What can hang from each mark:
nivono: deto vilu
muno: nepi nivono
gedos: nazoz
nazoz: muno nepi
vilu: nazoz nepi
deto: nivono
nenevus: deto mavup muno nepi
nepi: deto mavup nazoz

Known rows, with every way that one mark hangs from another:
(vilu (nazoz muno) (nepi mavup)): [ 1.451  2.860 -1.629 -3.271 -0.794  3.040  0.161  0.040 -2.545  0.771
 -1.712 -0.999  0.302  0.513 -3.391 -0.099  2.109  5.683 -0.137  3.215
 -2.238 -1.912  0.813]
(muno (nepi deto nazoz) nivono): [ 0.950  0.626  2.139  0.996 -3.375  3.779  3.327  0.498  2.132  2.820
 -2.677  3.386  4.553 -0.475 -1.326  1.114  0.201  2.633  1.381 -1.341
  2.636 -1.369  1.790]
(nivono deto vilu): [-0.907 -2.472  1.703 -0.381 -0.687  1.500 -1.361  1.655 -0.658  0.799
 -3.403 -0.706  1.384 -4.094 -0.261 -1.355  1.626 -0.321 -0.554  2.579
  4.062 -0.225  1.217]
(nenevus deto nepi): [ 4.148  1.015  1.512  3.493  1.839 -0.889  2.147  1.567  2.015 -1.244
 -0.302  1.104  3.434  0.681  0.024  4.102 -2.687 -4.316 -0.104  0.579
  1.210 -1.238  0.513]
(nepi nazoz): [ 0.580  0.855 -2.535  0.477 -0.153  2.329  0.222  0.543  0.666  4.174
 -1.009  0.465 -0.844 -0.354 -0.723  0.185  0.765  0.971  0.645  0.074
  0.416 -0.500  1.347]
(gedos (nazoz (muno (nivono deto)))): [-2.223 -0.942  6.642 -1.087 -2.581 -0.448  0.547 -2.491 -1.227 -2.699
 -3.631 -0.175 -0.111 -2.460 -2.282 -3.336  3.991 -0.410 -0.190 -1.323
  3.182  1.259 -0.302]
(nazoz (muno (nivono vilu)) nepi): [-2.297  1.040  4.640 -6.086 -1.109  2.753  1.402 -4.845 -2.667  0.659
 -3.658 -0.579  3.992 -1.404 -2.012 -3.457  1.860  4.834 -3.352  0.727
  2.620 -1.411 -3.058]
(deto (nivono vilu)): [-2.480 -2.387  0.197  0.306 -1.190 -0.064 -0.852 -1.613  2.080  0.746
 -3.295 -1.201  0.290 -2.640  0.224 -0.668 -0.683  0.117 -0.021  0.218
  0.135 -0.146  0.041]
(nazoz nepi): [ 0.121  2.665 -1.324 -2.445 -0.189  1.746  1.152 -0.573 -0.811  1.483
  1.350 -0.589  1.648  0.585  0.337 -0.187  1.869  1.783 -0.941  0.794
  0.045  0.031  0.452]
(vilu nepi): [ 1.379  1.203 -1.732 -0.303 -1.273  0.949 -0.322 -0.875 -0.620  0.886
  0.622  1.178 -0.731  0.180 -0.883  1.034  2.510  1.388  1.054  2.091
 -0.463 -1.437  0.904]
(nazoz muno (nepi deto mavup)): [-0.757  3.875 -0.483 -2.342 -0.006  3.656  4.537  0.256  1.191  1.438
  2.023 -1.727  8.380  4.212  0.223 -2.868 -0.232  4.880 -4.169 -0.007
 -3.632 -0.685  0.617]
(nenevus mavup muno (nepi (deto nivono))): [ 1.700 -0.180 -0.360  6.068 -3.590 -0.217  2.575 -2.336  8.013  0.938
 -0.939 -1.359  4.490  1.888  4.483  2.787 -1.382 -3.560 -1.466 -0.468
 -6.098 -1.849  1.522]
(nivono (vilu nepi)): [-0.258 -0.318 -0.482 -1.090 -0.802  1.807 -0.435 -1.475 -1.340  2.470
 -2.138  0.556  0.498 -2.238 -1.450  0.665  2.347  2.048  0.342  3.424
  1.152 -2.229  0.043]
(nepi deto nazoz): [ 0.383  0.863 -2.345  2.800 -1.469  2.396  2.695  0.921  2.939  5.936
  0.174  1.288  3.675  0.162 -0.644  0.287 -0.584  1.039  0.095 -0.823
 -0.972 -0.879  1.911]
(deto (nivono (vilu (nazoz muno (nepi mavup))))): [-2.131  2.399 -1.283 -5.160 -0.632  3.593  0.548 -0.694 -0.592  1.969
 -4.360 -3.933  2.703 -1.590 -2.069 -2.141  0.722  5.855 -1.805  2.198
 -2.022 -0.516  0.188]
(nazoz (muno nivono) (nepi deto mavup)): [-1.677  3.022  2.588 -3.435 -2.097  3.744  4.602 -2.266  0.798  0.728
 -0.313 -0.107  8.574  4.141  0.998 -3.977  0.877  6.660 -4.527 -0.977
 -2.584 -2.065 -0.511]
(deto nivono): [-1.168 -0.513 -1.207  1.425 -1.510 -1.132 -0.610 -0.886  2.906 -0.867
 -0.780 -0.790 -0.998  0.001  0.739 -0.284 -0.543 -0.128  0.807 -0.983
 -1.787  0.487  0.998]
(nenevus mavup): [-0.710 -0.604  1.902  1.284 -0.183 -0.064  0.038  0.125  1.652  0.710
 -1.200 -0.457 -0.063  2.234  2.283  0.121  0.159 -0.578 -0.228  0.812
 -1.624 -1.674 -1.377]
(gedos (nazoz muno)): [-1.914  0.556  3.543 -0.641  0.700 -1.164  1.387 -2.294 -1.007 -0.807
 -0.236 -1.610 -0.484 -0.629 -3.586 -1.277  1.151 -1.421 -0.474 -1.411
  0.138  1.778 -1.836]
(nepi deto (nazoz (muno nivono))): [-0.785  1.101  2.437 -0.119 -2.996  2.617  3.429 -2.586  1.655  3.695
 -2.471  1.902  4.682  0.386 -2.254 -2.413 -0.665  3.674 -1.938 -2.422
  0.030 -1.270 -0.270]
(nivono (vilu (nepi deto mavup))): [-0.683 -0.278 -1.653  0.757 -1.471  3.706  2.592  0.384  1.079  4.748
 -0.981  0.545  6.435  1.032  1.185 -0.640  1.611  4.560 -1.018  3.410
 -2.513 -3.756  0.829]
(nazoz muno (nepi mavup)): [-0.429  3.572 -0.761 -4.836  1.545  3.304  1.789 -0.255 -0.707  0.126
  0.738 -2.040  3.364  3.659 -0.307 -2.969  0.887  4.190 -3.548  0.727
 -1.872 -0.338 -0.184]
(nenevus deto mavup): [ 1.947 -0.123  3.046  4.359  0.285  0.411  1.792  1.724  1.451 -0.314
 -0.530 -0.055  3.557  2.430  2.563  2.408 -1.730 -2.257 -0.608  0.265
 -0.988 -2.260 -1.345]
(vilu (nazoz muno) (nepi deto)): [ 1.647  3.324 -0.575 -0.603 -2.904  1.640  2.240 -0.774 -1.510  1.688
 -0.491  0.234  3.528 -1.900 -5.156  0.828  0.222  4.489 -0.458  1.694
 -1.491 -1.186  0.980]

Rows:
[-0.132  0.762  5.803 -3.653 -0.452  2.814  1.451 -0.446 -0.598 -4.010
 -3.150  0.791  2.489  2.627 -1.498 -1.692  0.012  3.718 -0.982 -0.266
  1.809 -1.251 -0.331] => (nazoz (muno (nepi mavup) nivono))
[-0.096 -1.351  1.138 -1.242 -1.799  1.854 -1.983  2.975 -2.893  1.746
 -5.666 -0.813  0.286 -6.873 -2.374  0.144  2.121  1.276  0.875  3.804
  4.100  0.175  1.422] => (nivono deto (vilu nazoz))
[ 0.440  1.121 -2.610  3.203 -1.781  4.100  3.249  3.736  6.156  3.382
 -0.949  0.452  4.485  2.253  0.394  0.735 -1.297  2.078  1.388 -0.751
 -2.259 -0.921  5.005] => (muno (nepi (deto nivono) mavup nazoz))
[-0.694  0.058  2.042 -3.209 -0.315  3.030 -0.146  1.579 -0.125 -1.398
 -5.985 -2.365  1.544 -2.667 -4.215 -0.024 -1.490  3.388  0.598  2.356
  1.101  0.242  1.141] => (deto (nivono (vilu (nazoz (muno (nepi mavup))))))
[-1.192 -1.501  4.182 -2.475 -2.501  3.819 -0.446 -1.519 -1.140  2.811
 -6.895  0.909  1.436 -4.065 -2.614 -3.751  1.999  2.775 -1.699  1.111
  5.584 -1.306  0.374] => (nepi (nazoz (muno (nivono deto vilu))))
[-0.294 -0.512  2.980 -3.138 -1.017  2.109 -1.399  1.554 -3.305  0.106
 -5.537 -1.917  0.843 -6.619 -4.861 -1.380  0.630  1.925 -0.954  3.506
  4.717  0.689  0.516] => (nivono deto (vilu (nazoz muno)))
[-1.039  3.721  1.846 -6.590 -1.651  3.695  1.423 -2.276 -3.308  0.337
 -3.349 -1.008  3.175  0.898 -1.463 -2.368  2.457  7.867 -1.879  0.984
 -0.795 -1.311 -0.969] => (vilu (nazoz (muno nivono) (nepi mavup)))
[ 0.650 -2.703  5.785  3.293 -3.519  3.361  2.238 -4.257 -0.024  0.513
 -4.982  0.125  5.450 -1.088  4.455  2.229  0.536 -0.307 -3.025  0.296
 -0.249 -3.383 -3.296] => (nenevus deto mavup (muno (nivono vilu)))
[-1.269 -1.116  2.755 -0.299 -1.900  6.274  3.330  1.272  1.701  5.014
 -5.471  2.242  7.031 -0.178  0.022 -0.399  0.809  4.709  0.129  0.680
  2.170 -3.424  1.222] => (muno (nepi deto mavup nazoz) (nivono vilu))
[-0.249 -0.040 -2.483 -0.565 -3.358  1.316 -1.335 -1.585 -0.329  2.792
 -4.347 -0.395 -1.241 -5.107 -2.755  1.602  2.158  3.365  2.278  3.439
 -0.501 -1.486  1.118] => (deto (nivono (vilu nazoz nepi)))
[-2.461 -1.146 -1.460  1.216 -2.884  1.924  1.515  1.262  2.649  4.001
 -4.141 -1.518  5.196 -1.982  0.164 -0.038 -1.032  4.086 -0.015  1.133
 -3.845 -1.470  1.249] => (nepi (deto (nivono (vilu nazoz))) mavup)
[ 1.530  1.895 -5.195 -0.378 -0.671  4.673  0.501  0.656  0.682  5.617
 -0.637  1.205 -0.298  2.399  0.493  0.345  3.476  3.848  1.115  2.511
 -1.821 -3.396  2.872] => (vilu (nepi mavup nazoz))
[ 0.770  0.757  0.266 -3.514 -1.375  4.417 -1.137  2.225 -3.281  1.395
 -5.277 -1.489  1.604 -3.691 -3.626 -1.572  4.042  5.190 -0.576  5.947
  1.902 -2.052  2.006] => (nivono deto (vilu (nazoz muno) (nepi mavup)))
[ 0.697  1.838  2.790 -0.651  0.815  3.100  3.783  3.115  1.553 -1.653
  0.291 -0.621  6.889  2.897 -2.037 -0.915 -2.572  2.463 -1.733 -0.197
 -0.604 -0.410  1.550] => (nazoz (muno (nepi deto mavup)))
[-0.718  1.442 -1.902  2.451 -2.529  1.682  2.609 -0.912  4.999  3.367
 -0.646 -0.674  3.234  0.306 -2.332 -1.946 -2.710  1.484 -1.248 -2.492
 -2.472  0.316  2.089] => (nepi (deto nivono) (nazoz muno))
[-1.724 -0.438 -1.936  2.946 -2.240  0.375  2.471  1.200  5.522  1.110
  0.106 -0.686  5.050  3.236  3.077 -1.221 -1.458  1.824 -0.798 -1.478
 -5.710 -0.919  2.494] => (nepi (deto nivono) mavup)
[-0.258  3.533  2.903 -6.120 -2.502  2.081  0.969 -3.691 -3.844 -0.542
 -3.100 -0.314  1.744 -2.003 -3.535 -1.616  2.198  5.788 -1.195  0.344
  1.283 -0.179 -1.528] => (vilu (nazoz (muno nivono) nepi))
[ 3.874  0.289  3.793  4.202 -3.475  5.538  2.852 -0.886  1.417  1.002
 -4.090  1.538  3.592  0.134  2.642  4.837  0.486 -0.902  0.053 -0.395
  1.363 -2.692  0.407] => (nenevus deto mavup (muno (nepi nazoz) nivono))
[ 1.257  1.214  2.152 -3.674 -4.235  3.438 -0.472 -0.236 -3.096 -0.885
 -5.131  0.652  1.058 -1.105 -2.111 -1.951  4.936  7.005 -0.101  3.476
  1.028 -2.570  2.112] => (vilu (nazoz (muno (nivono deto))) (nepi mavup))
[-2.274  0.848  3.176  1.684 -0.916  0.670  4.274  1.240  4.292 -1.699
 -0.666 -1.831  5.048  1.877 -2.179 -0.714 -0.667 -0.154  0.635 -2.369
 -2.772  1.383  1.771] => (gedos (nazoz (muno (nepi (deto nivono) mavup))))
[ 0.644 -1.018 -0.187 -0.360 -2.005  2.461 -1.319  0.956 -1.468  1.731
 -3.049  0.397  0.727 -3.849 -0.912 -0.514  4.302  1.489  0.346  4.730
  3.453 -1.922  2.275] => (nivono deto (vilu nepi))
[-0.421  0.356  1.761 -2.390 -2.185  4.411  0.248  0.506  0.280  1.478
 -4.783  0.993  1.439  1.213 -0.224 -4.259  2.630  4.457 -1.478  0.533
  1.582 -1.716  2.244] => (nepi mavup (nazoz (muno (nivono deto))))
[-0.990  1.754 -1.835 -4.639  0.125  4.558  0.893  1.123 -2.645  4.623
 -3.758 -2.183  3.238 -1.908 -0.169 -0.053  2.750  5.713 -0.582  4.023
 -0.572 -1.470 -0.333] => (nivono (vilu (nazoz (nepi mavup))))
[-4.013  0.658  6.335 -5.256 -0.785  1.655  2.654 -6.134 -3.049  1.119
 -3.822 -1.255  2.557 -2.363 -2.970 -3.138  4.285  2.429 -1.629 -0.376
  2.587 -0.271 -4.006] => (gedos (nazoz (muno (nivono vilu)) nepi))
[-0.727 -0.938  3.527  0.357 -2.935  4.737  3.183  0.064  1.090  4.735
 -5.391  2.903  5.652 -2.663 -2.101  0.747  0.403  2.956  0.719  0.005
  4.529 -2.087  0.567] => (muno (nepi deto nazoz) (nivono vilu))
[ 0.492  2.039  0.727 -0.035 -2.085  2.639  2.743  3.135  2.783 -1.639
 -2.422 -1.574  5.125  0.246 -3.598  0.395 -2.764  3.686  0.223 -0.217
 -2.216  0.378  2.963] => (vilu (nazoz (muno (nepi (deto nivono) mavup))))
[-3.509 -0.914  4.234  0.951 -0.387  1.710  3.911  0.736  3.263 -0.214
 -3.055 -2.460  5.913 -0.404 -2.720 -1.378 -0.617  0.179 -0.010 -0.720
 -1.120  0.657  0.448] => (gedos (nazoz (muno (nepi (deto (nivono vilu)) mavup))))
[-1.041  1.133  4.076 -1.833  2.106  1.938  2.345  1.336 -0.442 -2.742
 -1.146 -1.704  1.259  1.661 -3.289 -0.541  1.106 -0.653  0.911  0.042
  0.500  1.416  0.035] => (gedos (nazoz (muno (nepi mavup))))
[-3.656 -1.349  8.517 -1.822 -1.137  2.980  4.626 -1.529  0.059  0.044
 -4.631 -0.163  7.250  0.010 -2.483 -1.947  1.473  2.705 -0.823 -0.307
  1.734 -1.178 -1.628] => (gedos (nazoz (muno (nepi deto mavup) (nivono vilu))))
[-1.666  3.301 -1.699 -1.023 -1.662  2.301  3.880 -0.505  4.218  0.818
  1.481 -2.617  7.060  4.218  0.834 -3.098 -0.838  4.382 -3.681 -1.184
 -5.447 -0.396  1.568] => (nazoz muno (nepi (deto nivono) mavup))
